Known rows, with every way that one mark hangs from another
J_345(J_32): [ -3   6 -11  -2  -8  -8  -1   2  -1   0   2   0   1   0   4   3   0  -2
   3   2  -1   0   2 -10   3  -2   4   2   0   4   6  -3  -2  -1  -1   2
  -4   1   0   0 -13   2   0   0   6  -1   1   0  -1]
J_939(J_600(J_328(J_32 J_56 J_466))): [  8  -2  -8   0   3 -24   5   6   4  -7  15 -11   1  -1  23   5   1   4
   0   4  -6  19   4  19   2   7  -8   9 -14  -6  -2   1  18  -3  -4   1
  23  -9   5  -5   2 -11   4 -13   4   3  -5  -3   5]
J_685(J_328): [ 1  2  6  1 -3 10  3 -4  3  2  1  0 -2  0 -2  0  0  0  1 -5 -1  4  1  1
  2 -2 -4  1 -5  1 -1 -2 -3  1  0 -2 -3  1  6 -2 15 -1 -1  7  4 -3  2 -7
  2]
J_355(J_562(J_328)): [ -6  -2   9  -1  -1  -2  -1  -2  -6   3   8  -3  -2   6  -2  -1   4  -1
   3  -2  -3   3  -1   5  -4   3   3  -3   9  -2  -4   8  -8   1   2   0
   8  -4   6  -1  -3  -2   1   5 -11   2   2 -16   2]
J_466(J_328(J_56 J_414(J_272) J_562)): [  9   4  18   0  10  28   0   0   2  -8   4 -19   6   1  -2   1  -1  -4
   7 -18  -1  14  -4  15   3  -8  -1   6  -2  -6 -13   3  14   1  -3  -6
  -4  -7 -10  -5  17  -4  -1  -4  -5   7   3 -12   5]
J_600(J_328(J_466) J_939): [  7  -5  -4   1   4 -21   3  -5   4  -1   1  -2   1   0  14   5   0  -1
   2  10   1   8  -3   9  11   6  -7  10  -3   1  -6  10   8   0  -6  -2
  13 -14   4  -2  14   1   5 -14   8  -1  -8   3   2]
J_466(J_328(J_32 J_562)): [  3   4  -1  -1   3 -12   1  14  -1  -1   4   1  -1   9   4   0   4  -2
   3  -6  -8   9  -6   4   3 -15   2   1 -12   4  -5  -5   1   0   3 -10
  11   2  -9  -1   3  -3   1   7  -6   5  -4  -3  -2]
J_562(J_328(J_56 J_414 J_466) J_355): [  8  -8   8   1   1  -8   0  -7   3   1   3 -17   5   0   0   1   2  -2
   4 -11  -1  14  -2  21  -2  11   1   0   2  -6 -12   8  -1  -3   0  -2
   7  -4   3  -7   8 -16   4  -7   0   3   0 -19   3]
J_369(J_755(J_272)): [ 5  6 -1  0 -5 14  5 12  5  5  5  2  1  5  8  5  5 -1  0  2  5 21  8  9
 -3 -1  0  2  9 12  6 -2 -1 -5  3  3  5 -3 -5 -4 -5  3  3  7  3 -3 -4  2
 -3]
J_685(J_328(J_466)): [  6  -4   2   1   0  -2   6  -9   5   2  -3  -3  -4   5   4  -1   4  -1
   2  -3   0   4   3   8   4   2  -5   2 -10   1  -7   0  -4   1   1  -4
   3   0   4  -5  18  -4   2   1   7  -2   0  -9   1]
J_939(J_600): [ 3  0 -5  2 -3 -9  0  7 -1 -2  6 -1  2 -5  2  1 -1  0  1 -1  1  7  3  5
  8  4 -4  2 -4 -1 -4  1 10  1 -7  4  7 -1  3  1  2  1 -1  1 -1  0 -1  6
  4]
J_32(J_345): [ -5   9  -4  -1  -3 -10   0   4  -2   0  -1   4  -2  -1   1  -2   3  -2
   4   3   0   4  -1  -8  -1  -3   5   1  -2  -3   2  -2 -12   0  -4   2
   4  -5   2   2  -4   0   0   4   2  -1   0   3   4]
J_600(J_328(J_32 J_414 J_466 J_562) J_939): [ 14  -6 -13   4  10 -33   4  -7   7  -2   2  -8  -1   3  15   4   4  -5
   2   3  -6  20  -4  19  14   5  -6  10  -8  -1  -7  11  11   3  -2 -10
  21 -16 -13  -6   7  -8   4 -17  10   2 -10   1  -4]
J_600(J_328(J_32 J_466 J_685) J_939): [ 10  -3 -14   3   5 -45   8  -2   6  -1   4  -6  -5   5  16   7   3  -2
  -1  13  -6  19   1  19   7   4  -4   8   0   2  -1   7  13  -3  -5  -3
  25  -7  -5  -3   1  -8   8 -16  13   0 -10   3   4]
J_600(J_328(J_56 J_562(J_355)) J_939): [  0  -1   2  -2   4 -22   0   3   3  -6   5  -2  14  -7  14   4  -3  -5
   4   3  -3  16 -10  11  12   8  -4   3   8   0  -8   6   0  -1  -7 -11
  14 -19  12   0  19   2   5  -9   4   0  -7   7   1]
J_56(J_328): [  4   7   1  -2  -2   9   1  -2  -1   3   0  -4  -1   2  -1   0  -2  -2
   0  -7   0   2   3 -10  -1   6  -2  -1   2   5  -1   4  -9   3   1  -1
  -1   3   2  -2   2   2   2  -2   4   2   1   1  -1]
J_600(J_328(J_56 J_562)): [  1   7   2  -1   4  -1   3   0   1  -8   6  -7   6   1  18   2   0  -1
   4   2  -3  12  -3   6   1   3  -5   5  -3   0  -4   1   3   1  -3  -5
   9 -15   2  -2   7  -3   2  -9   1   2  -1  -2  -1]
J_685(J_328(J_414(J_272(J_755)) J_466 J_562)): [ 12  -7  -2   5  12  28  12 -16   8  -1  -3  -8   1   6   2  -2   7  -8
   5 -19   3  17   3  20  10   1  -3   8  -2   8 -17  10   7   5   6  -2
  -3 -12  -8  -9  21  -1   1   1   9   1   3 -10   2]
J_939(J_600(J_328(J_562))): [  4   8  -8   3   1 -16   4   8  -1  -8   7  -1   4  -4  16   1   1  -4
   4  -1   0  15  -1   6  12   6  -8   7  -7   5  -8   7   6   4  -9  -3
  15 -13   0   1   7   2   0  -7   1   1  -3   8   0]
J_466(J_328(J_32)): [  3   1   5  -1  -1  -8   0  14   0   1   5   0  -3   7  -2   2   1   3
  -2  -3  -7   5  -2   5  -1 -14   3   1  -9   0  -1  -5   4  -4   3  -5
   6   5  -5  -2   0  -4   1  10  -6   3  -4  -4   1]
J_355(J_562(J_328(J_56 J_466))): [ -1  -5   9  -3   2  -6   1  -9  -4   0   9 -14  -1   9   8   1   6   1
   6  -2  -3   9   1  15  -6   9  -1   0   1  -3  -7   8  -3  -1   3  -1
  14  -6  11  -5   5  -8   6  -4  -9   5   3 -26   4]
J_414(J_272): [-2 -4  4  1  7 23  1 -3  1 -3 -1 -2  2  1 -5 -2 -1 -2  1 -4  2  1 -1  1
  2 -4 -1  3  3 -2 -4  2  7  1  3  1 -3 -2  0  0  3  3 -1 -2 -5  1  2  1
  2]
J_562(J_328(J_466) J_355): [  1  -8  -1   2   0 -17   2   1  -1   3   0  -2   3   5  -2  -3   6  -3
   4  -5   0   5  -4   8   1   6   3   0   0   2 -11   8 -11  -1   4  -3
  12  -1   6  -2   4  -7   4   3  -4   0  -4  -9  -1]
J_414(J_272(J_755(J_369))): [  3  -4   0   1   8  33   9   8   2  -1   3  10   7   6  -5   3   3  -1
   0  -3   8  12   4   5  -1  -2   3   7  10   5  -1   4  11  -1   6   5
  -9  -2  -9  -2 -10   7   0  14   2  -1   2   6   3]
J_328(J_32): [ 0 -3 -5 -1  2 -9  1  4  2  2  3  2 -3  5  1  0  1  1 -3  3 -6  5  0  2
 -2 -5  2 -1 -2 -2  6 -4  2 -2  7 -1  8  2 -4 -1 -8 -5  0  1 -2  1 -3  2
 -2]
J_755(J_272): [ 3  3  0 -1 -3 14  3  8  3  2  1  1  0  6  6  3  3 -1 -3  1  3  9  5  3
 -1 -5  0  5  5  2  2  1  1 -1  1  1  1 -2 -8 -2 -3  1  1  1  1 -1 -4  0
  0]
J_600(J_328(J_56 J_466) J_939): [  8  -3   1  -2   4 -16   2  -6   5  -4   5  -9   5  -2  20   6  -2   2
   4   9   0  10  -2  14   8   6  -9   9  -5  -3  -6   7  16  -3  -9  -2
  14 -15  11  -5  18  -3   6 -18   7   0  -5  -5   5]
J_56(J_328(J_414 J_466 J_562)): [ 15   5  -7   0   6  -2   4 -14   2   0  -7 -14  -3   6   6  -2   4  -8
   4 -17  -1  11   2   4   5  13  -3   2  -5   6 -11  12 -13   9   1  -8
   2  -2 -12  -7   4  -5   3 -13  11   5   1  -3  -6]
J_272(J_755): [ 1 -1 -4  1  0 11  4  0  0  1  2  5  3  1  1  1  2  1 -1 -5  4  2  3  5
 -1 -4  2  1  6  7 -1  0  8 -2  2  5 -3 -3  0 -2  1  4  1  6  4 -1  0  0
  3]
J_466(J_328): [ 1  4 11  0 -2  1 -1 11 -1  0  3 -1  0  3 -2  1  0  1  2 -5  0  0 -3  1
  0 -9  1  2 -7  1 -5 -3  1 -2 -3 -2 -2  4 -1  0 10  0  1  8 -4  2 -2 -5
  3]
J_355(J_562): [ -8  -2   1  -3   0  -6   0  -3  -2   0   1  -1  -3   1   0   0   1   0
   0   1  -4   1  -2   2  -2   5   3  -5  10  -1   0   5 -11   0   4  -3
   2  -4   4   1  -4   3   2   4  -2   2   4  -4   2]

Rows
[  7  -1  -4  -1   4 -20   5 -12   3  -6   2 -16  -3   2  12   3   2  -1
   3   1  -2  14   5  16  -7   7  -1   1   0   1  -4   0   4  -2  -3  -1
  11   1   0  -5   0 -11   6 -12  11   3   2 -11   6] -> J_328(J_56 J_466 J_685)
[ -1  -2   1  -2   2  -8   3   2   5  -1   7  -1   6   1   6   0   2  -3
   1  -6 -11  16  -6  10   6   0  -1  -3  -2  -1  -3  -7 -12  -2   9 -13
  11  -4   7  -4  13  -9   2   7   1   0  -2  -3  -2] -> J_685(J_328(J_32 J_56 J_562(J_355)))
[  6   0  -7   1   5 -32   4  -4   5  -4   4 -15   2  -3   4   3   2  -6
  -2  -9 -11  25  -4  20  -1   7   5  -4  11  -1  -2  -1  -3  -2   4 -12
  15  -1 -13  -4  -8 -15   4  -6  12   4  -2  -2   1] -> J_328(J_32 J_56 J_414 J_562(J_355) J_685)
[  3  -2  -4   1   3 -18   1   6   4   1   7   3   1   1  11   5  -2   1
  -3  10  -5  11  -3   8   9  -3  -5   6  -1  -2   3   3  14  -3  -2  -3
  16 -10   0  -1   4  -1   3  -7   3  -1  -9   8   0] -> J_600(J_328(J_32) J_939)
[  6  -7 -12   2   7 -31   6  -1   6  -4  -1  -6   1   2  12   0   6  -6
   0  -5  -8  20  -7  17   6   9   2   2   0   1  -8   7 -13   1   5 -13
  14 -15 -13  -5  -4 -13   5  -8  10   2  -7   5  -6] -> J_600(J_328(J_32 J_414 J_466 J_562(J_355)))
[  8  -6  -2   4   2 -14   5 -12   8   0  -7  -7   1  -2   1  -3   6  -9
   3 -13  -3  15  -5  15  11  10   0  -1  -4   4 -16   6 -21   4   4 -14
   2  -6  -2  -6  17  -8   2   2  12   0  -1  -4  -3] -> J_685(J_328(J_414 J_466 J_562(J_355)))
[ -2  11 -12   1  -5 -29   3  18   1  -3  12   4  -3  -4  14   2   1   0
   2   7  -6  17   2  -1   6   0   2   7  -9  -4   5   0  -1  -1  -9   5
  22 -13   1   2  -7  -4   0   0   3   0  -6   9   7] -> J_939(J_600(J_328(J_32(J_345))))
[  0   6  -3   0   1 -22   2  11   1 -10  12  -6  14  -9  17   3  -2  -5
   3  -3  -3  20  -5  12  10  13  -5   4   1  -1 -10   4  -2   0  -7  -7
  15 -16  10   0  10  -1   3  -4   3   1  -2   8   3] -> J_939(J_600(J_328(J_56 J_562(J_355))))
[  4   0  -4   5   9  -7   4  -5   3  -7  -6 -13   4  -3  -7  -1   2 -13
   1 -13  -1  18  -5  13   7   7   6   1  19   3 -11   8  -6   2   1  -9
   4  -5 -14  -1   1  -3   1  -7   8   2   2   6   2] -> J_328(J_414(J_272) J_562(J_355) J_685)
[  0  -5 -12   0   4 -29   3  -1   1  -3  -6   0   4   2   5  -3   7  -8
   5  -5  -2   9  -7   6   7   8   2  -3   0   5 -11   3 -22   2   6 -14
   9  -6   3   0   6  -2   3  -1   4   2  -2   4  -5] -> J_328(J_466 J_562(J_355))
[  6  -4 -19  -1   7 -24   5  -1   2   0  -1   0  -5  10  10  -1   9  -3
   3  -2  -7  11  -3   7   2  -1  -1   1 -12   3  -4   1  -5   3   8  -8
  17  -3  -8  -3  -1  -8   2  -6   0   4  -3  -1  -6] -> J_328(J_32 J_466 J_562)
[  6  -2  -7  -3   7 -10   4  -8   1  -5  -1 -10   1   4  16   0   5  -2
   7  -3  -3  11  -2   9   0   6  -5   2 -11   1  -8   0   0   1   1  -7
  10  -7   2  -5  10  -6   3 -11   3   4   1  -9  -2] -> J_328(J_56 J_466 J_562)
[  9   2 -13   4   6 -25   6  -7   3  -1   1 -12  -5   3   4   3   4  -6
  -1  -6  -8  21   0  16   0   2   2   0   1   3   0   1   3   1   2  -5
  13   0 -22  -4 -13 -13   2  -9  10   3  -2  -1  -3] -> J_328(J_32 J_414 J_562 J_685)
[  5  -8  -4   0   0 -33   5   0   1  -1   9 -12   0   8   6   3   6  -1
   1   0  -7  22   0  22  -6   5   4  -1   4  -1  -4   1  -2  -6   5  -3
  26   4   3  -5  -4 -19   8  -5   1   3  -3 -15   4] -> J_562(J_328(J_32 J_56 J_466 J_685) J_355)
[  3  -5 -22   1   5 -50   8  -1   3  -3  -2  -3  -2   7   7   1   9  -7
   0  -2  -8  20  -5  13   3   6   4  -3   3   7  -6   1 -17  -1   8 -13
  23   0  -7  -2  -6 -10   6  -5  10   3  -4   6  -3] -> J_328(J_32 J_466 J_562(J_355) J_685)
[  6   1  -7   3   0 -22   5   3   2  -5   7  -4   0  -1  16   2   1   0
   3   2   1  12   2  12   8  10  -7  10  -8   0  -9   9   8   1  -8   2
  14 -10   4  -2   8  -2   3 -10   6   1  -5   3   4] -> J_939(J_600(J_328(J_466)))
[  8  -2   6   3   9  29   5   8   5   0   6  -5   2   6  -9   1   1   0
  -2 -16  -1  12   2  17  -2 -16   5   6   2   2  -5   2  23  -3   6   3
  -4  -2 -16  -5   2  -3   0   9  -2   4  -1  -7   7] -> J_466(J_328(J_32 J_414(J_272(J_755))))
[  9  -3   0   3   4 -10   4 -10   5  -3  -2 -13  -2  -1  11   2   1  -1
   0  -2   1  11   1  15   2   9  -3   8  -2  -1  -7  10   3   1  -4  -1
   2 -13  -7  -6   2  -9   3 -13  12   1  -2  -5   1] -> J_600(J_328(J_414 J_466))
[ 10   1  -1   4   6 -14   0  -6   4  -2   0  -7   4  -5   9   5  -1  -7
   4   2   0  14  -6  10  15   6  -6   8   0   2  -7  13   9   4  -9  -6
   9 -17  -8  -3  12   0   1 -14   9   0  -6   4  -2] -> J_600(J_328(J_414 J_562) J_939)
[  6   0  -1   2   6   9   7  -8   9   0  -2  -8  -9   4  -2  -3   6  -4
   3  -8  -6  17   4   8   5  -6   2   7 -10  -9  -3   2  -4   2   3  -1
   7  -9  -6  -6   6 -12   0   0   7   0   2  -9   6] -> J_685(J_328(J_32(J_345) J_414(J_272) J_466))
[  3   3  -8   3  -2 -19   4  13   2  -2  13   0  -1  -3  12   4  -1   1
  -3   5  -5  14   2   8   6   1  -4   7  -6  -2   1   0  13  -1  -2   2
  17  -6  -2   0  -4  -4   1  -4   1   0  -6   7   2] -> J_939(J_600(J_328(J_32)))
[ 12   1  -6   5   4 -25   7 -12   6  -5  -1 -18  -7   1  12   5   3  -3
  -1  -1   0  18   3  19  -1  11  -3   7   3   2  -7  10   4   0  -6  -1
   9  -6 -12  -6  -3 -11   6 -17  19   2  -1  -6   4] -> J_600(J_328(J_414 J_466 J_685))
[ 11  -5   4   3   1 -23   3 -10   4  -2   4 -23   1   1   1   3   4  -4
   3  -9   0  21   0  27  -5  14   2   1   9  -2 -12   7   0  -3  -1  -1
  13   0  -4  -7   1 -19   7  -9   8   3   1 -19   6] -> J_562(J_328(J_56 J_414 J_466 J_685) J_355)
[ 16   0 -11   5   8 -37   7 -14   6  -4  -2 -16  -3   0  18   6   3  -9
   4   2  -1  25  -2  22  13  12  -6  10   1   6 -13  15  10   3 -11  -8
  18 -14 -12  -5   9  -6   6 -24  20   2  -6  -1   1] -> J_600(J_328(J_414 J_466 J_562 J_685) J_939)
[ 15   2 -14   0   6 -12   5  -9   3   3  -3 -12  -7  11   6  -1   6  -6
   2 -15  -8  16   2   5   2  11  -2   0  -8   4  -6   8 -10   7   8 -10
  11  -1 -15  -8  -4  -9   4 -11  10   6  -2  -2  -8] -> J_56(J_328(J_32 J_414 J_466 J_562))
[ -3   1   6   1  -2 -15   3  -3  -6   0   8  -9  -5   6  -1   2   5  -2
   2   0  -3  11   2   9  -6   4   4  -2  14   2  -3   9  -6  -1   0   1
  13   1   0  -1  -8  -4   4   2  -2   2   3 -17   4] -> J_355(J_562(J_328(J_685)))
[ 11   3  -1   6  13  -7   6  -9   5  -7   1 -15   4  -2   6   5  -1  -9
   4   0   1  23  -3  17  15   5  -5  11  13   2 -11  15  19   4  -9  -5
  11 -16 -13  -3  10   0   3 -19  11   1  -3   4   4] -> J_600(J_328(J_414(J_272) J_562 J_685) J_939)
[  3   4   0   1  -4  -4   3  -1   6   5   1  -2  -7  -1  -3  -1   3  -1
   1  -4  -8  14   2   1   4  -5   5   0  -8  -8   5  -4 -10   0  -2  -1
   5  -2  -6  -4  -1 -12  -1   7  10  -1  -1  -6   4] -> J_685(J_328(J_32(J_345) J_414))
[ 12  -9   7   0  11  20   6 -14  11  -2   3 -19  -3   3   2   1   1   1
   0 -10  -7  17   4  22   1  -1  -4   7  -9 -10  -5   2  16  -1   8  -2
   3  -4  -4 -10  14 -15   1  -8   5   2   2 -18   5] -> J_685(J_328(J_32 J_56 J_414(J_272) J_466))
[  6   1   1   1   3 -20   0  13   3  -1   1  -3   3   1  -5   0   4  -6
   0 -14  -8  15 -10  12   6  -5   7  -3   0   3  -8   0 -11  -1   6 -14
   6  -1 -13  -3   2  -8   1  10  -1   5  -5   0  -3] -> J_466(J_328(J_32 J_414 J_562(J_355)))
